Known rows, with every way that one mark hangs from another
rola[seku[givunud[bodugog] miga modo]]: [-1.51, +0.80, -1.79, +0.65, +1.71, -0.75, -1.03, +2.87, -0.73, -0.61, -2.08, +2.60, -2.30, +2.61, -2.04, -3.44, -1.62, -4.04, -1.42]
modo[seku[miga rola]]: [-1.78, +2.97, -1.79, +0.33, +0.82, -0.82, -1.94, +2.43, -0.52, -0.25, -1.45, +1.21, +2.94, +2.00, +2.30, +0.34, -0.93, -1.79, -0.60]
seku[givunud[bodugog]]: [-0.74, +0.19, -0.80, -0.04, +0.43, -1.40, -1.25, +3.70, -1.77, +0.08, -1.59, +3.34, -2.53, +1.60, -4.42, -0.59, -1.19, -2.32, -0.56]
seku[givunud[bodugog] miga modo rola]: [-0.27, +1.07, -3.60, -0.39, +1.09, -1.37, -1.24, +3.79, -1.58, -0.47, -3.23, +2.44, -2.37, +5.40, -3.11, -2.30, -1.37, -4.52, -1.81]
givunud[bodugog]: [-0.76, +0.85, -0.07, +0.01, +0.48, -0.69, -1.57, +2.53, -0.83, +0.00, -0.56, +3.02, -0.90, +0.69, -3.26, +1.70, -0.85, -0.36, -0.10]
subes[fivo]: [-1.87, -0.71, +1.52, -0.20, -0.80, -1.46, -1.83, +0.91, -0.99, -0.10, -0.49, +2.44, -0.06, +0.60, -0.11, +1.00, -0.99, +0.41, -0.66]
subes[fivo[safa[modo]]]: [-3.16, -0.03, +3.07, -0.67, -1.39, -1.61, -2.42, +0.70, +0.18, +0.27, -0.19, +2.58, +0.00, +2.50, +5.85, +2.48, -2.06, +1.72, -1.34]
modo[seku[givunud[bodugog] miga[duda] rola]]: [-1.09, +1.74, -1.76, +0.76, +0.68, -1.39, -1.10, +3.55, -0.44, -0.59, -1.74, +1.75, -0.99, +2.93, +2.72, -2.27, -1.54, -7.05, -1.08]
seku[givunud[bodugog[sezak]] miga]: [-0.49, -0.27, -1.91, +0.39, -0.37, -2.60, -1.23, +4.20, -0.18, -0.53, -3.06, +3.24, -2.23, +3.19, -5.82, -0.17, -0.66, -6.35, -0.69]
fivo[safa[modo[seku[givunud[bodugog] miga[duda]]]] subes]: [-3.70, +1.62, +2.68, +1.02, +0.51, -2.07, -2.01, +2.46, +2.04, -0.42, +0.20, +2.86, -0.98, +3.24, +6.02, +0.56, -1.82, -6.00, -1.92]
safa[modo[seku[givunud[bodugog[sezak]] miga[duda] rola]]]: [-0.86, +0.56, -1.29, +0.61, -0.49, -2.51, -1.50, +3.96, +0.89, -0.96, -2.66, +1.63, -0.75, +4.39, +6.37, -0.37, -2.20, -7.57, -1.24]
seku[givunud modo rola]: [-0.31, +0.22, -2.45, -0.75, -0.15, -1.17, -1.82, +2.98, -2.52, -0.22, -1.99, +2.28, -1.37, +3.38, +0.17, -3.32, -2.11, -0.59, -1.06]
fivo[safa[modo[seku[miga rola]]] subes]: [-3.78, +3.52, +1.37, +0.26, +0.99, -1.29, -2.42, +1.65, +1.23, -0.51, -0.33, +1.68, +3.66, +3.86, +6.74, +4.01, -1.67, -1.08, -1.32]
rola[seku[givunud miga]]: [-1.72, +0.37, -0.99, +0.81, +1.44, -1.47, -1.49, +2.29, -0.96, -0.52, -1.81, +2.83, -0.58, +0.85, -0.71, -2.86, -1.48, -2.42, -0.55]
safa[modo[seku[miga[duda]]]]: [-2.30, +0.66, +1.33, +0.62, +0.18, -1.38, -2.45, +0.96, +1.47, -0.31, +0.54, +1.78, +2.30, +0.82, +8.67, -1.09, -1.59, -1.55, -1.15]
bodugog[sezak]: [-0.37, -0.60, -0.27, +0.08, -1.74, -1.83, -2.25, +2.48, -0.28, -0.24, -0.67, +2.55, +0.06, +0.55, -0.75, +1.70, -1.11, -0.39, +0.50]
miga[duda]: [-0.44, -1.22, +0.66, +0.27, -0.91, -1.26, -2.18, +0.66, -0.36, -0.34, +1.05, +2.80, -0.56, -0.50, +3.16, -0.82, -1.51, +0.20, +0.05]

Rows
[-4.69, +1.16, +2.86, -0.28, -1.64, -1.63, -2.43, +2.42, -0.31, +0.61, -0.73, +2.12, +0.57, +2.46, +7.36, -0.34, -2.28, -1.18, -1.80] : subes[fivo[safa[modo[seku[givunud]]]]]
[-1.67, +2.95, -1.81, +0.08, +0.58, -0.61, -1.37, +4.65, -2.02, -0.01, -2.19, +1.93, -0.29, +2.23, -0.51, -0.43, -1.59, -3.50, -0.58] : modo[seku[givunud[bodugog] rola]]
[+0.11, -0.79, -2.60, -0.01, +0.00, -2.07, -1.69, +1.87, -1.05, -0.91, -1.63, +2.12, -1.98, +3.86, +2.96, -5.02, -1.98, -4.00, -1.63] : seku[givunud miga[duda] modo rola]
[-1.00, -0.78, -0.27, +1.24, +0.73, -1.68, -1.52, +1.19, -0.20, -0.74, -0.47, +2.63, -1.35, +0.39, +3.26, -4.04, -2.00, -3.63, -0.56] : rola[seku[givunud miga[duda]]]
[+0.54, -0.09, -3.12, -0.41, -1.40, -1.80, -1.29, +4.66, -1.47, -0.65, -3.05, +2.29, -3.10, +4.66, -2.11, -0.54, -1.99, -4.35, -0.65] : seku[givunud[bodugog[sezak]] modo rola]
[-3.76, +2.71, +0.27, -0.16, -0.02, -1.84, -1.61, +3.52, +0.05, -0.01, -2.97, +1.74, -0.40, +5.92, +5.45, +1.08, -2.13, -5.66, -2.51] : subes[fivo[safa[modo[seku[givunud[bodugog] miga rola]]]]]
[-0.24, -1.48, -1.14, +1.22, -0.93, -1.82, -1.19, +2.83, +0.88, -1.21, -1.29, +2.30, -3.47, +2.53, +1.71, -3.41, -2.03, -7.08, -0.91] : rola[seku[givunud[bodugog[sezak]] miga[duda] modo]]
[-1.96, +2.33, -1.41, -0.01, +0.06, -0.98, -1.85, +3.89, -2.23, +0.05, -1.63, +1.62, +1.01, +1.44, +2.14, -1.75, -1.73, -1.82, -0.44] : modo[seku[givunud rola]]
[-0.86, +0.01, -1.96, +0.82, -0.13, -1.59, -1.24, +3.70, +0.13, -0.90, -2.73, +2.35, -2.52, +3.00, -2.22, -2.03, -1.59, -5.93, -1.05] : rola[seku[givunud[bodugog[sezak]] miga modo]]
[-1.78, +0.80, -0.54, +1.09, +0.21, -1.46, -1.39, +2.93, +0.20, -0.30, -0.75, +2.38, -1.16, +1.18, +1.58, -3.26, -1.09, -6.68, -1.31] : modo[seku[givunud[bodugog] miga[duda]]]
[-1.96, +1.41, -1.31, +0.86, -0.40, -2.00, -1.50, +4.76, +0.17, -0.21, -2.56, +2.19, -0.38, +2.35, -2.81, -0.70, -0.59, -7.31, -0.87] : modo[seku[givunud[bodugog[sezak]] miga]]
[-3.73, +3.00, +1.54, -0.13, +0.08, -1.60, -2.50, +3.08, -0.25, -0.01, -0.60, +2.03, +1.36, +3.36, +6.57, +2.07, -2.52, -0.90, -1.03] : fivo[safa[modo[seku[givunud rola]]] subes]
[-1.29, +0.61, -1.03, +0.37, +0.52, -0.24, -1.25, +3.19, -1.47, -0.44, -1.21, +2.52, -2.92, +1.46, -1.09, -2.88, -2.03, -1.88, -0.77] : rola[seku[givunud[bodugog] modo]]
[-4.67, +1.90, +2.41, +0.00, -0.81, -1.42, -2.63, +1.03, +1.40, +0.27, -0.35, +1.76, +2.62, +2.78, +7.79, +1.31, -1.51, -1.37, -2.15] : subes[fivo[safa[modo[seku[miga]]]]]
[-4.31, +2.56, +3.50, +0.19, -0.24, -0.78, -2.72, +1.49, +1.24, +0.23, +1.61, +2.30, +2.62, +0.77, +6.60, +3.91, -1.72, +1.36, -0.76] : fivo[safa[modo[seku]] subes]
[+0.93, -0.94, -3.12, +0.25, -1.12, -2.48, -1.23, +3.50, +0.03, -1.21, -2.60, +2.10, -3.67, +5.25, +0.61, -2.88, -1.92, -7.80, -1.28] : seku[givunud[bodugog[sezak]] miga[duda] modo rola]
[-0.97, -1.20, -0.84, +0.88, +0.05, -1.41, -1.61, +1.05, -0.07, -0.89, -0.35, +2.21, -2.06, +1.42, +3.99, -6.06, -2.16, -3.54, -1.32] : rola[seku[givunud miga[duda] modo]]
[-3.84, +0.88, +2.80, +0.93, -0.26, -2.35, -2.49, +1.52, +1.83, -0.42, +0.82, +2.54, +0.86, +2.36, +8.05, -0.76, -1.95, -4.09, -1.86] : fivo[safa[modo[seku[givunud miga[duda]]]] subes]
[-3.59, +3.22, +1.99, -0.09, +0.25, -0.77, -2.66, +1.94, +0.66, -0.19, +0.57, +1.76, +3.03, +2.51, +8.14, +4.52, -2.21, +1.25, -0.69] : fivo[safa[modo[seku[rola]]] subes]
[-1.27, +1.40, -0.98, +0.39, +1.06, -1.71, -1.47, +3.37, -0.01, -0.58, -2.04, +1.74, -0.24, +3.84, +6.61, -1.53, -2.13, -5.95, -1.67] : safa[modo[seku[givunud[bodugog] miga[duda] rola]]]
[-0.78, -0.68, -1.05, +1.06, +0.59, -1.06, -1.07, +2.03, +0.22, -0.99, -0.80, +2.51, -3.58, +1.82, +1.68, -4.68, -2.03, -5.34, -1.39] : rola[seku[givunud[bodugog] miga[duda] modo]]
